Each row was made from one path, in order. Every step used is in the known rows, and no mark comes twice. Write each row's path.
(in the rows, 128 means zero)
Known rows:
T > Z > E > K > P > Q: [113  47 105 101 139 144 126 149 151 110  82  97 146 106  81 173 130 148
 151 146 122 140 160  87 131 119 150 161  97 121 107 101 118 122 132 135
 128  89  80 115 165 102 166 102 154  69 104 152  60]
Z > E > H: [171 102 132 113 134 145 134 141 145 104 156 110 169 103 107 132 131 114
 150 159 165 146 139 140 122 153 136 146  87 129  96 103 137 153 133 113
 109  86 144 115 132 107 146 110 154 143 127 128 105]
J > Z > P > Q: [110  56  92 120 140 148 130 130 169 140 106 110 144 116 125 135 114 161
 145  87 138 144 170 120 153 153 189 140 125 118 123 144 150 105 156  96
 127 115  99 129 155 100 181  90 156  32 128 104 107]
K > J > Z > P > Q: [ 96  89  84 115 160 149 110 128 156 133 121 113 144 121 127 127 130 159
 118  91 160 150 176 129 148 159 156 155 111 112 123 121 132 116 155  71
 121 157 133 151 150 100 188 110 162  45 121  60  97]
E > H > P: [167  87 119 134 123 163 118 141 171 123 142 100 134 110 112 123 128 106
 168 124 161 137 155 155 147 146 146 133 125 133 101 125 149 132 159 112
 114 112 145  79 129 111 149 110 145  46 143 175 160]
F > J > K > H > T > Z: [166 189 117 117 180  93 157 131 154 142  89 115  99  96 114 145 130 204
  90 115 160 125 171 148 155 121 124 126  99 133  83  82 161 167 146  55
 112 119 156 111  89 128 158 103 136  82 155 181  99]
T > H > P: [106 113 117 128 122 173 132 138 175 130  69 120 120 123 115 146 108 113
 143 103 161 116 147 144 173 124 150 130  99 140 103 110 138 120 178 128
 105 115 145 112 114 114 163  94 139  25 144 147 150]
J > K > H > P > Z > E > F: [ 64 153 114 128 163 126 127 134 144 113 139 119 120 110  85 140 118 151
 111 102 139 161 144 144 163 149 156 129  99 124  93  58 148 125 153 108
 121 121 138 100 111 137 158 113 132  63 140 144 138]
H > T > Z > J > K: [179 161 128  95 161 146 140  97 148 109 101 124 121 108 108 138 139 173
 109 111 132 143 144 119 121 121 102 124  63 123  83 128 143 134 150 121
  98 115 140  94 104 103 152  84 158  98 155 173  40]
F > J: [147 137  97 114 148 138 146 130 146 160 123 133 125 110 130 148 131 146
 115 131 163 104 166 124 157 122 108 135 120 128 114 109 141 159 141  62
 106 134 153 131 112 116 135 118 142 104 142 146  84]
J > Z > E > F > H: [ 95 101 106  85 156 147 148 132 140 125 167 138 147 104 164 148 141 114
 121 125 148 156 158 128 139 143 156 141 102 115  85 101 154 157 116  71
 105  92 148 135 150 129 167  94 138 116 126  94  79]
P > K > H > T > Z > E > F > J: [126 213 120  96 154 135 139 166 159 129  89 140 105 114  76 146 105 178
  62 143 142 147 150 150 140  87 129 135  65 118  84  41 142 170 105  88
 107  99 155 140  72 128 162 101 138  92 158 140  80]
T > H > P > K > Z > J: [ 61 140 110 115 155 173 129 152 182 123  64 134 108 118  72 132 100 148
 126 100 157 136 165 138 157 116 126 121  58 129 100  96 138  97 150  97
 113 135 141 154  95 112 166  73 140  72 146 167 138]
E > H > T > Z > J > K > P: [185 113 131 123 170 138 145 127 163 102 130 106 124 101 119 124 153 172
 111 117 140 164 161 118 124 144 120 129  75 126  75 112 161 135 147  95
 111 119 141  70 120 101 166  79 159  94 153 196  89]
E > K > Z > J: [117 109 110 113 188 108 126 136 163 123 138 123 125 111  78 128 132 138
 114 145 125 148 187 119  99 145  91 137  79 118 112 136 141 119 142 103
 112 131 155 128 146  99 140  84 154  92 126 201  86]
E > H > T > Z > J > K > P > Q: [157  87 122 137 163 143 136 138 163 104 101  94 132  93 123 128 154 177
 117 109 141 165 155 104 125 140 156 142  74 130  69 120 157 130 149  88
 118 101 119  75 129 102 177  80 167  74 146 171  69]
J > K > Z > E > F > H > P: [107 135  89  93 175 169 141 137 146 119 163 123 120 107 127 139 107 153
 118 105 140 162 170 127 139 136 151 118 108 125  85  89 159 140 137  74
 124 119 127 118 131 140 169 100 129 108 132 171 158]
K > H > T > Z > E > F: [165 196 132 104 137 129 135 143 150 110 101 130 125 118  96 139  95 150
  79 135 144 159 130 152 139 108 156 137  49 125  86  82 143 165 137 141
 101  88 135  90  87 120 170  97 153  71 149 130  80]
F > E > H > P > K > Z: [172  98 101 120 141 155 124 158 179 118 138  83 128 109  89 127 122 142
 185 144 197 138 166 151 151 132 104 108 108 120  94  56 144 112 145  29
 130 139 137 153 126 115 141 116 122  89 136 195 144]
J > K: [117 140 116 123 164 113 142 103 146 124 141 118 127 110 121 144 144 156
 125 113 150 125 157 140 134 156 140 121 129 129  91 113 148 130 154  98
 115 133 137 110 131 123 132 110 142 120 138 150 135]
F > J > K: [131 143 101 118 179 116 151 118 141 153 134 125 120  97 136 148 149 178
 116 122 154 109 176 121 147 139 113 132 132 131  96  92 150 151 146  43
 114 144 153 126 121 124 136 120 136 112 145 161 110]
P > K > J: [ 85 166 106 113 162 148 108 129 154 119 119 126 115 128  81 144 151 139
  87 133 171 125 168 160 127 129 106 134 102 115 103  87 121 143 121  89
 113 176 159 175 116 116 141 124 143 124 138  89 128]
T > H > P > Z > E > F: [ 70 126 108 121 109 186 129 141 161 117  81 127 120 119  93 163 119 112
 129 107 131 141 138 115 192 128 155 152  87 125  94  76 128 124 159 155
 107  87 136 121 128 111 168 101 138  38 135 126  90]
H > T > Z > P > K: [194 157 109  93 113 180 122 133 184 121  71 117  94 135  62 145 100 184
  96  94 120 135 157 152 139 103 139 113 107 117 105 128 140 135 131 162
 119 116 104 119 102  93 168  88 149  66 155 169 107]
Z > J > K > H > T: [125 178 142 128 194 108 135 121 153 121 131 134 135 105 106 105 117 162
  72 113 153 150 128 145 103 145  98 108  52 138  87 103 155 137 146  71
 104 146 173 110  80 117 159  85 158 114 166 144  98]
H > T > Z > J > K > P > Q: [150 110 107 118 159 157 138 117 154 115  77 115 125 110 119 143 134 180
  98  92 133 147 147  91 130 117 140 127  64 129  88 127 143 124 149 109
 119 132  94  87 113 103 181  77 167  62 150 149  54]
H > P: [146 101 103 116 118 185 118 127 161 135 116 122 124 128 109 134 103 111
 154 105 153 120 147 142 155 122 133 112 120 134 124 129 135 120 165 132
 114 146 124  96 116 113 145 111 141  41 144 151 161]
F > E: [163 116 113 111 129 140 135 122 146 133 135 105 147 114 122 145 134 133
 157 154 192 107 136 125 148 127  84 118 111 125  99  78 134 139 147  55
 114 142 126 156 128 109 128 132 135 131 136 132  64]
E > H > T: [225 122 133 142 127 140 135 133 175 113 130 106 131 116 119 122 138 113
 109 133 162 141 147 159 121 142 142 123  97 135  82 127 154 167 156 124
 104 105 158  76 124 100 152  97 155  74 157 175 116]
K > P: [133  88  95 126 139 161 144 126 152 136 127 125 124 130 125 143 127 136
 100 116 159 126 161 125 161 132 141 108 115 128 116 108 144 135 148 114
 124 169  94 107 122 114 153 102 146  99 138 128 149]
J > Z > P: [137  79  98 102 146 137 139 121 170 140 133 122 132 122 124 127 120 162
 140  90 137 143 177 141 153 162 161 125 129 116 127 138 152 111 151 107
 118 134 121 124 141  96 165  89 149  69 135 121 131]

Write each row's path:
[ 87  61  95 120 173 118 105 140 170 130 123 100 139 115 100 133 147 155
 123 118 133 151 198 121 111 167 136 168 142 113 117 120 130 114 148  71
 125 142 160 142 188  93 176 107 154   4 117 114 100]
E > K > J > Z > P > Q
[ 59  79 102 130 185 143 135 124 137 129 121 123 148 102 128 128 139 167
 105 104 143 143 149  84 124 146 125 130  87 133  99 106 145 106 146  57
 124 162 112 112 122 115 161  93 161 117 141 118  87]
Z > J > K > P > Q
[180 121 130  88 131 139 135 130 143  98 122 103 145  95  95 161 141 139
 174 149 149 144 151 134 145 141 144 165  78 119  88 109 138 141 134 130
 107  58 119 111 141 104 152 107 152 133 112 146  54]
T > Z > E > H
[101 178 114  88 139 134 121 151 178 127  75 113  89 119  39 150 101 194
 120  97 136 137 154 163 159 123 158 133 101 115 109 104 149 114 126 128
 121 112 101 147  96 108 171 104 144  98 134 146 122]
T > Z > P > K > H
[132 105 129  86 141 133 116 150 157 109  95 105 131 106  53 154  98 142
 168 146 138 145 153 147 133 121 126 148  89 127 111  89 129 122 140 138
 120  87 129 106 127 111 158 105 141  50 116 179 106]
T > Z > E > K > H > P
[180  97 122  89 117 171 122 134 148 103 119 104 142 100  88 154 119 135
 193 138 145 147 149 133 156 129 148 157  81 124  99 102 135 123 146 139
 112  69 114  94 132 107 157 108 147  91 118 160  91]
T > Z > E > H > P
[130  96  91 128 110 183 116 121 165 129 100 110 107 128  80 156 126 107
 148  94 145 121 151 144 191 129 143 118 121 121 122 128 130 115 158 153
 121 141 106 106 125 107 151 113 138  35 133 158 123]
H > P > Z
[235 146 121  88 116 175 135 113 152 103  88 121 135 122  98 148 108 141
 120 139 143 138 135 133 135 101 130 126  63 124  99 128 127 163 142 163
 106  91 114  99 111  95 159  92 157  87 138 147  55]
H > T > Z > E
[142 164 120 134 153 119 134 135 176 120  70  96 110 110  86 129  97 209
  97  80 138 149 140 154 135 138 187 128  97 134  90 118 159 130 161 114
 127 106 102  99  99 119 192  91 154  45 151 156 117]
J > K > H > T > Z > P > Q
[135 109 105  95 177 137 129 109 127 108 148 130 162 114 134 134 142 135
 120 134 180 150 170 139 134 153 116 148  76 112 111  93 119 145 137  73
 111 155 159 158 145 104 162 112 152 104 115  59  86]
K > J > Z > E
[129  91 112 118 136 130 122 129 155 108 122 106 135 114  55 170 155 109
 130 152 128 132 161 123 136 148 113 143 112 115 110 111 119 144 125 151
 122 103 126 136 168  94 142 107 143  94 114 152  57]
P > Z > E > K
[101 123  85  88 158 133 144 138 152 166 158 150 117 115 150 134 125 172
 106 106 110 144 189  98 168 144 146 157 140 109 116  93 159 130 149  52
 105 115 162 120 136 118 161 109 143  56 152 134  81]
E > F > J > Z > P
[ 87 152 102 105 180 142 130 135 162 119 115 136 117 118  75 133 130 160
  98 126 149 142 171 141 126 122 105 115  62 114 106 119 137 114 121  92
 116 154 125 167 100 114 138  83 148 141 137 149 108]
P > K > Z > J
[114  84 103 109 180 114 107 130 167 129 153 113 126 124  92 127 144 152
 119 123 130 150 205 136 111 171 107 152 144 109 120 112 137 120 142  81
 116 159 179 145 179  94 162 108 150  41 121 141 124]
E > K > J > Z > P
[108  97  99  97 150 141 135 131 177 138 123 124 116 123  94 133 121 176
 138  97 135 144 186 151 145 153 154 117 136 108 121 115 148 104 131  93
 126 142 128 150 139 104 160  88 139  74 137 124 147]
J > Z > P > K
[234 149 109  95 108 179 127 119 176 121  83 114 104 133  84 139  94 171
 105  95 126 137 148 139 147 110 144 121 101 123 110 148 143 140 155 169
 112 109 100  95 108  91 173  90 157  51 152 172  94]
H > T > Z > P
[163 138 137 145 152  94 128 152 183 121 107 108 117 121  72 121 115 125
  76 145 146 138 155 174 100 130 121 115 107 137  97 107 149 160 141 128
 112 125 175  94 124 106 153  93 145  32 154 193 137]
E > K > H > T
[ 99 167 108  79 165 133 133 143 131 131 124 132 123  97 104 154 103 188
 145 126 129 151 156 112 165 118 141 160  91 122  91  49 144 138 144  80
 111  87 140 108 101 141 160 120 136  73 137 159  85]
T > Z > E > F > J > K > H > P
[ 94 177 116 103 182 106 148 145 124 140 160 145 144  99 126 137 116 170
  85 146 139 150 146 118 136 138 129 149  95 126  90  40 149 161 131  45
 109 104 168 126 103 142 148 118 140 113 147 117  90]
Z > E > F > J > K > H
[107 165 131 142 174 108 135 115 160 114 106 120 115 106  81 133 152 158
  67 101 154 147 142 145 141 149 105 112  59 124  86 115 151 136 146 105
 110 141 148 121  95 107 160  85 153  96 151 148  61]
P > Z > J > K > H > T
[102 134 108 147 131 141 116 139 170 129  93 111 104 118  70 143 107 120
 124  93 175 133 143 175 186 131 151 112  97 128 117 105 146 125 156 133
 122 139 121 115  92 118 161 109 138  33 138 146 148]
K > H > P > Z
[166 127 113 122 185 109 149 124 146 100 169 101 144  93 109 130 134 168
 136 128 156 165 180 141 125 170 162 130  90 124  86 103 154 137 149  82
 126 110 129 117 141 122 149  94 145 143 122 171 142]
J > K > Z > E > H
[ 90 140 113 145 165 114 130 121 166 124 109 104 101 109  79 141 127 154
 125  86 165 138 157 176 173 153 158 111 115 130 101  91 153 120 164 105
 127 143 120 108 107 130 156 110 132  56 143 162 166]
J > K > H > P > Z
[124 141  99 105 176 139 136 121 146 125 134 133 130 114 110 129 118 148
 101 119 157 147 163 121 133 136 108 124  48 119 111 147 143 120 149 100
 108 141 126 142 105 109 148  84 161 134 132 152  77]
K > Z > J
[ 85 135 126 106 186 125 134 100 137 127 153 133 142 101 116 128 145 157
 116 120 144 137 145 112 114 155  91 130  87 129  94 117 148 118 145  74
 103 146 158 121 113 113 135 102 156 145 144 143  79]
Z > J > K
[ 99  93  92 141 163 132 144 105 154 121 125 109 104 117 107 161 170 165
 102  91 144 134 174 127 176 160 149 108 130 118 100  94 149 126 151 109
 136 169  92 112 140 119 151 101 136 106 133 152 137]
J > K > P > Z
[136  56 108 150 117 168 111 156 172 125 115  90 144 107 115 131 126 103
 178 116 165 137 144 134 148 141 181 148 115 140  98 125 145 112 164 106
 120  91 122  82 138 110 163 114 150  20 136 143 139]
E > H > P > Q
[ 63 125 119 109 171 132 118 131 148 124  81 111 129  91  92 143 123 179
 160  94 147 146 140 117 148 133 146 151  60 131  92 115 144  88 157  83
 116 110 112 108  97 121 171  99 156  56 131 147  64]
T > Z > J > K > H > P > Q
[ 51 154 124 136 183  97 131 115 147 118 121 118 118  98  72 144 164 154
  94 102 155 143 149 140 154 163 111 131  67 119  91 105 154 125 142  92
 112 140 139 143 104 109 149 100 150 127 137 135  60]
P > Z > J > K > H
[106 144 101 123 170 129 143 144 147 148 115 114 120  95  91 144 117 174
 120 111 165 130 164 138 173 138 121 123 103 129 105  61 143 145 139  50
 128 143 141 130  98 132 160 114 127  86 140 160 121]
F > J > K > H > P > Z > E
[161 186 133 128 170  91 146 113 160 109  91 108 101 108  98 139 123 184
  93 105 159 142 150 173 136 136 154 114  86 132  79 100 157 154 155 113
 112 116 139  90  98 125 162  94 145  78 151 176 121]
J > K > H > T > Z
[135 127 118  82 142 177 100 144 150  91 117 104 133 108  69 153 134 149
 172 139 161 151 161 142 145 123 122 163  81 114  92  72 120 127 125 105
 115 105 136 138 120 107 163 121 143  91 116 132 106]
T > Z > E > H > P > K > J
[119 148  91 117 157 135 135 136 170 122 106 124 101 126  72 148 126 154
 108 121 157 133 182 164 141 124 144 107  93 115 104 117 141 130 129 112
 126 145 110 159 114 123 138  91 138 120 134 158 148]
P > K > Z
[143 143  87 112 178 126 139 117 162 129 144 108 109 115  95 130 104 199
 114  87 131 152 184 135 143 163 163 112 124 120 110 129 159 111 165  98
 132 145 107 126 131 114 165  94 143 111 137 176 171]
J > K > Z > P
[131  88 117 136 140 112 114 153 177 126 113  84 122 110  55 146 128 128
 158 143 183 124 153 148 151 135  78 118 124 123 105  49 135 117 147  63
 128 140 146 146 140 106 146 129 119  32 130 204  91]
F > E > K > H > P > Z
[160  84 121 114 141 114 125 134 159 127 139  95 143 107  95 145 146 130
 159 174 171 111 158 118 115 136  62 129 142 123  97  69 133 125 139  54
 116 129 156 148 164 100 126 133 131  89 128 186  68]
F > E > K
[121 122 103 114 176 125 129  99 142 121 142 128 133 119 144 135 160 136
 109 117 183 139 187 150 149 158 125 143 100 114 106 109 133 143 150  72
 108 169 164 148 144 111 157 112 152  84 123  75  98]
K > J > Z
[165 188 139 116 155 122 135 131 161 116  83 125 118 113  89 124 106 157
  76 117 161 145 128 160 136 112 123 124  30 130  92 123 151 151 141 124
  98 113 144 106  73 109 168  84 162  73 152 154  54]
K > H > T > Z > J
